Each row was made from one small tree. Brackets hold a mark, then the marks that hang from it, in the order of their numbers. Every link used is in the known rows. Write each row's tree.
(in the rows, 128 means zero)
Known rows:
[J670 [J300 J124 [J815 J950]]]: [137 139 137 106 111 137 112 106 123 117 185 100 105 140 177 131 111 113]
[J300 J124 [J672 J656] J815]: [109 134 121 119  88 136  80 113 134 112  70  45 182  90  61 114 125 156]
[J862 [J670 [J300 J124 J672 [J815 J950]]]]: [145 141 166 140  97 119 126 118 109 116 130 160 130 143 202 165 109 157]
[J300 J124 J815]: [ 98 124  98 122 112 135 110  90 155 124 177  47 113 103 113 143 119 112]
[J124 [J300 [J672 J656]]]: [157 142 131 127 118 120 101 100 114 130  63 200 152 101  77 114 138 123]
[J670 [J300 J124 J672 [J815 [J950 J320]]]]: [123 138 153 107 119 150 117 140 104 110 134 119 116 145 162  95 112 126]
[J670 [J300 J124 J815]]: [143 145 123 114  98 128  91  78 121 109 185  96 113 115 170 130 105 121]
[J815 J300 [J950 J320]]: [115  89 103 143 186 130 187 174 112 160 163 176 106 201 162 116 159  86]
[J815 [J300 J672] J950]: [105 107 102 144 165 127 141 169 100 152  97 137 144 176 122  90 148 118]
[J862 [J670 [J300 J672]]]: [189 140 144 166 110  92 133  93  92 119 105 228 124 127 213 164 111 158]
[J300 J124 J672 [J815 J950]]: [ 76 124 127 114 123 155 119 147 137 125 108  48 129 126  91 105 122 127]
[J670 [J300 [J672 J656] [J815 J950]]]: [172 154 151 116 107 118  99 128 125 111 117 121 148 105 134 122 115 164]
[J656 J672]: [164 129  88 160 151  75 146  67 152 132 114 180 121 113 110 140 142 134]
[J815 J950]: [149 106 103 142 169 120 183 128 138 150 139 166  81 148 151 145 140  92]
[J320 J950]: [156 101  83 154 186 109 184 114 132 136 165 201  96 108 140 153 147  83]
[J862 [J670 [J300 [J815 J950]]]]: [177 141 154 148 112  98 146 107 137 125 188 180 104 128 220 202 110 153]
[J300 J124 J672 [J815 [J950 J320]]]: [ 74 116 135 113 138 163 143 167 134 126 115  75 117 141 104  99 128 118]

Which tree is each row?
[107 140 152 108 143 145 132 151 148 135 147 157 104 111  87 117 129 114] : [J124 [J300 J672 [J815 [J950 J320]]]]
[108 111  94 142 114 126  87 120  78 132  50 110 202 159  97  82 149 130] : [J815 [J300 J124 [J672 J656]]]
[184 147 170 147  97  98 127 121 124 117 119 179 148 121 187 183 114 181] : [J862 [J670 [J300 [J672 J656] [J815 J950]]]]
[100 118 146 109 119 155 132 168 134 122  78  80 160 137  85 110 138 137] : [J300 J124 [J672 J656] [J815 [J950 J320]]]
[ 89 107 123 113 142 155 163 143 155 134 186  81  90 148 135 139 132  93] : [J300 J124 [J815 [J950 J320]]]
[130 149 154 105 117 133 104 136 151 131 111 137 148  96  61 129 134 137] : [J124 [J300 [J672 J656] [J815 J950]]]
[178 159 137 123  94 108  77 101 122 104 116 115 156  80 127 121 109 172] : [J670 [J300 [J672 J656] J815]]
[115 153 132 116 119 130  91 108 148 127 140 129 122  74  69 120 119 130] : [J124 [J300 J672 J815]]
[ 98 102 115 130 135 140 122 163  82 144  50 120 189 199 108  83 159 116] : [J815 [J300 J124 [J672 J656]] J950]
[ 87  83 106 132 172 150 176 169  94 155 145 157 118 226 165 101 160  70] : [J815 [J300 J124] [J950 J320]]
[ 84 132 110 123 107 143  92 113 134 116 109  43 139  94  82 105 115 136] : [J300 J124 J672 J815]
[123 116 118 126 161 130 175 150 177 140 208 108  76 118 132 158 130 113] : [J300 [J815 [J950 J320]]]
[109 148 146 108 132 139 113 136 151 134 141 134 113  99  77 121 125 121] : [J124 [J300 J672 [J815 J950]]]
[136 135 134 124 123 123 122 154 159 127  92  78 158  90  68 133 131 166] : [J300 [J672 J656] [J815 J950]]
[177 129 139 157 101 103 136  74  92 120 136 214 117 152 235 177 115 129] : [J862 [J670 [J300 J124]]]
[108 124 130 128 156 138 157 173 156 132 137 102 102 109 101 118 125 137] : [J300 J672 [J815 [J950 J320]]]
